Each row comes from the steps of one walk. Every step used is in the known rows, and no mark comes twice. Write the walk behind each row, first mark first.
In the rows, 100 means zero.
Known rows
kupa, vebu, lumi, puduk, zosa: 133  97 147  78  90  65 114 123  98  98 112  87  83  91 107  83 100  96 110  95  80  81  86 111 109  92 104 114 100 120 147 106  93 102
dafosa, zosa: 102  92 100  87 102  95  91 101 108  99  97 115 117 105  97 106  95  93 101  89  98  91  93 112 115 113  89 106 111  93  96 104 103 105
bogi, vupiv, zosa, vebu, lumi: 120  75 120  85 106  81 109 125 113  88 105 111 122 116 100  95 112 101 114  88  92  60  87  88 116  99  93 124  86 103 112 127 115  82
zosa, vebu, kupa: 109  97  88  88  84  87  97 102 112  96  94 101  85 100  87  97  91  87 105 101 106  69  82  92 109  94  90  90 108 108  97 105 125  92
raruf, tapi:  95  95 101  87 103 103 102 103 101 104  99 101  94  86  99 101  97 103  89  97 114  98  89  88  94  91 110 103 102 102 106 107  95 111
negu, puduk, zosa, vupiv, bogi: 106 104 122 102 111 106 106 120  77  96 121  71  93 114  91 102 103  82 130  98 104  98 109  97  99 108 123  95  81  90 124 115 115 116
negu, puduk, zosa, vebu: 113  91 132  86  95  86 106 121  82 104 122  97  84 107  89 100  82  80 115  99  91  68  94  91  99  98 122 127  77 112 115 108 119 110
safebet, kupa, vebu, zosa, vupiv: 122  99 103  88  97  98  95  95 122  84 107 106  70 100 103 103 108  91 110 100  89  66  85  97  83  96  86  86 116 112  87 115 110 101
puduk, zosa, vupiv: 105  96  99  91 102  98 110 117  97  89 120  88 108 109  89  95 121  91 119 100  89  89  98  92 109 120 114 110  84 101 105 109 102 102
vebu, lumi, puduk: 109 101 127  93 105  74  98 113  98 104  96  82  89  90 118  92 100 101 113  96  91  96  95 111  94  85 109 103 108 103 124  96  94  96
bogi, vupiv: 106  96 102  98  96 109 102 100 107  98 106 116 112 117 112  99 111  91 100  98 101  91  97  96 101  99 104 118  99  91 108 108 102  87
tapi, raruf, negu, puduk, zosa, vebu, lumi: 110  71 164  87 113  66 105 132  65 117 135  87  88  95  78  92 115  86 106  82  90  62  82  92 113  76 145 109  91 122 118 101 118 136
dafosa, zosa, vebu, lumi, puduk: 113  90 120  75  99  58  81 123 106 101  97  97 104  97 105  99  88  84 122  83  93  63  79 112 124  99 102 122 106  97 117 100 110  93
vupiv, zosa: 110  87 107  91 102  92 108 119 110  91  94 113 105 106  96 105 105 115 100  99  93  92 106 104  91 111  86  98  95 105 104 117 105 106
lumi, puduk: 109 106 110  92  89  81  94 114 102 102  98 100  85  99 116 102  96  98 107 104  95  93 101 112  83  99 111 110 103  97 119  93  98 100
lumi, puduk, zosa, vebu, kupa, safebet: 119  95 104  65  68  57 105 123 117  90  98 101  85 102  76 100  90  87 110 105  91  45  88 118 101  91  91 114  98 124 125 101 139 104
puduk, zosa, dafosa: 103  94 121  90  96  85 100 122  96 106 106 109 108 117  80  86 115  88 102  97  85  91  99 104 109 121 100 116  83 106 105 105 114 106
vupiv, zosa, puduk: 117  86 118 102 109  93 106 129 121  78 103 107  85  97 106 105 101 103 104 101  92  97 103 104  88 119  89 101  94 101 108 120 116 101
safebet, kupa, vebu, lumi, puduk: 121  98 131  90  88  81  99 104 107 103  99  99  63  89 123  86  88  99 107  96  91  80  84 110  85  75  97  85 107 119 129  99  94  95
raruf, negu, puduk, zosa, vebu, kupa: 105  86 137  70  87  69 114 120  84 105 124  99  68 105  80  92  92  73 104 105 100  68  81 102 101  86 107  96 112 118 117 107 133 126
negu, puduk:  99 102 118 101 107  95  99 104  88 107 109  96  79 103 107 106  86  92 105 101  97  98 104 100  85  88 115 106 100 101 108 106 106 109
puduk, zosa: 108  93 119  91  96  98 113 111  93  99 110  99 105 105  89  92 103  95 106 100  89  93 101 104 102 111 100 108  86 110 111 103 100 107
raruf, negu, puduk:  88  96 131  91 106  83 103 107  79 110 121  98  77 100 104 103  99  89  95 105 106 104  99 104  94  83 115  98 117  99 109  98 108 127
zosa, dafosa:  94 102 101  98 101  85  88 111 104 106  96 110 102 115  91  94 110  93  98  97  96  97 100 100 107 109  99 108  97  97  94 101 114 100
tapi, raruf, negu:  98  84 115 102 104  90  95 111  87 111 112 107  99  98  88 104 130 102  85  92 106  91  95 101 102  90 122  87 112 104  97  90 103 127
vebu, zosa, dafosa: 106 100 119  89 107  77  85 109 112 102  89 111  98 111  86  97 112  92 102  97  83  85  94 109  94 105  86 111 116 100  84 107 124 110
negu, puduk, zosa: 109  95 139  89 102  95 113 115  80 106 118  96  85 106  96  98  90  88 109 100  87  92 103 103  87  96 115 113  88 111 119 108 105 119
lumi, puduk, zosa, vebu: 121  95 123  76  78  69  99 132  97  99 110 100  90 104  97  96  90  82 118 103  90  63  91 105  99 112 116 131  80 107 129  95 109  98
kupa, vebu, lumi, puduk, zosa, dafosa: 126  99 147  79  92  50 101 135 100 105 108  96  84 106  97  75 111  87 107  93  77  78  84 111 116 103 104 122  97 118 142 107 109 101

Which walk is each row?
 97 105  84 112 109 110  94 108  95  91 103  76 108 106  94 103 113  93 121  99 117 107 106  93 114 111 106  82  94  79 107 106 110  98 -> zosa, vupiv, bogi
112  84 128  86 103  80 112 118  90  99 113  81 108  95  81  84 101  91 119  90  88  74  84  92 127  98 104 116  79 118 113 107 109  97 -> puduk, zosa, vebu, lumi
102  82 154  89 105  70  93 135  72 124 128 113  86 118  76  93 130  83  91  90  86  80  95 106  97  97 138 107  94 111 109  99 125 145 -> tapi, raruf, negu, puduk, zosa, dafosa
114  98 105  96  85 107 103  89 109  98 103 117  74  98 106  94  86  94  92 100 100  83  91  99  93  90  86  79  98 117 104 104  99  98 -> safebet, kupa, vebu
115  95 146  81 100  73 111 125  92 104 105  83  94  94 106  84 105  97 118  94  79  91  95 114  95  95 111 111  93 111 140 100  95 106 -> vebu, lumi, puduk, zosa
104  89 108  93 101  77  96 128 113  97  91 123 108 119  84  96 116 108  98  96  90  90 105 105  97 120  86 106  91 102  98 117 119 104 -> vupiv, zosa, dafosa
 98  99  82  87  92  88 105  90 119  91  88 101  95 100  80 102  99 104  90 101 100  82  96 114 104  77  74  84 117 117  98 106 128 106 -> vebu, kupa, safebet
109  85 111  89  99  87  99 128 119  95  99 135 121 137  97  97 127  97  98  94  89  80 100 101 100 120  88 124  90  93 101 126 120  92 -> bogi, vupiv, zosa, dafosa
113  97 128  84 106  72 109 131  96  93 117  70  95 100 105  87 123  93 132  95  81  86  92 101 102 106 126 112  92 103 129 105  98  99 -> vebu, lumi, puduk, zosa, vupiv
130  92 149  78  84  80 114 116  99 102 109 100  66  93 112  78  91  93 111  94  80  74  85 112  86  86  98  92  94 128 142 101  94 103 -> safebet, kupa, vebu, lumi, puduk, zosa
121 101 119  84  98  68  86 107 120  98  96 115  87 108  86  94 107  90  93  97  84  74  86 106 105 102  80 115 121 110  95 113 121 108 -> kupa, vebu, zosa, dafosa
102  95  76  81  84  78  99  97 121  88  91 101  96 100  71 104  92  94  98 102 106  58  87 103 116  81  79  98 107 118  94 105 140  98 -> zosa, vebu, kupa, safebet
107 102  99  88 113  91  94 104 114  86 103  91  96 100  97 107 120  95 118 100  89  83  95  95  91 106 101 105 117  94  85 112 111 103 -> vebu, zosa, vupiv
104 100 103 101 105 110 107 118  90  90 112  74 112 111  84  95 118  89 126  96 107 102 107  97 115 121 107  90  79  88 119 108 110 105 -> puduk, zosa, vupiv, bogi
127  94 131  80  89  77 109 120 104  92 120  87  68  99 111  82 110  90 125  95  81  69  83 102  94  97 109  93  91 120 134 109  96  96 -> safebet, kupa, vebu, lumi, puduk, zosa, vupiv
131  94 134  95  99  99  99 101 130  82 104 114  48  88 116  99  83  82 100 100  86  75  84 110  75  93  76  86 118 117  99 113 119 106 -> safebet, kupa, vebu, zosa, puduk
127 101 117  84  97  83  99  97 117  90 100 106  83  92  96 102  96  97  95 100  88  77  86 106  99  92  82 105 126 113 103 113 106 108 -> kupa, vebu, zosa
120  97 123  84  92  85  87  99 121 101  92 129  72 110  93  90  99  88  94  97  84  68  84 108  85  96  73  91 115 118  87 110 123 108 -> safebet, kupa, vebu, zosa, dafosa
121 106 101  97 106  93  92 104 112  83 103  80  90  99  92 105 111  90 116  97 105  84  94  98 113 103  87  88 119  93 108 118 116 106 -> kupa, vebu, zosa, vupiv, bogi
108 105 104 100 117 101  92 106 106  87  97  77 102 103  91 107 115  92 126  96 105  94 102 100  98 106  93  84 113  83  99 112 117 108 -> vebu, zosa, vupiv, bogi
114 101 111  83  90  80 103 130  99  91 117  89  92 109 104  97 118  88 126 104  88  83 100 105  90 120 125 119  89  97 125 102  99 100 -> lumi, puduk, zosa, vupiv
117  97 130  98 115  93  96 110 120  85 102  96  75  89 107 104  97  86 109 100  86  92  94 111  81 103  90 107 119 100  95 109 119 106 -> vebu, zosa, puduk
122 103 107  97 101 109  92  97 115  85  99  95  77 100  98 102 100  88 119  97 105  77  93 100  89  96  79  66 112 101 101 114 117 106 -> safebet, kupa, vebu, zosa, vupiv, bogi
119  86  95  80  87  78 105 119 121  86  88 114  90 106  81 102  95 103 106 100  98  61  87  97 100 104  78  88 103 113 103 122 130  98 -> vupiv, zosa, vebu, kupa
122  82 125 101 107 103 111 129 128  77 109 123 100 117 118 104 111  94 104  99  94  87 100 103  88 117  93 121  93  91 114 128 116  89 -> bogi, vupiv, zosa, puduk
113 102 130  94 109  82 105 132  87  94 110  56 101 101 100  86 118  90 140  92  97  97 100 107 107 107 118  94  88  91 144 104 105 102 -> vebu, lumi, puduk, zosa, vupiv, bogi
132  98 130  94 106  86  97 108 128  79 107 100  63  86 110 101  92  84 100 102  86  82  87 108  95  98  84 110 126 110 108 116 118 104 -> kupa, vebu, zosa, puduk
111  90  88  74  86  82  88 103 120  95  89 116 102 105  83 103  85  82 107  90 104  60  76 106 123 107  80  96 119 102  93 108 127  96 -> dafosa, zosa, vebu, kupa
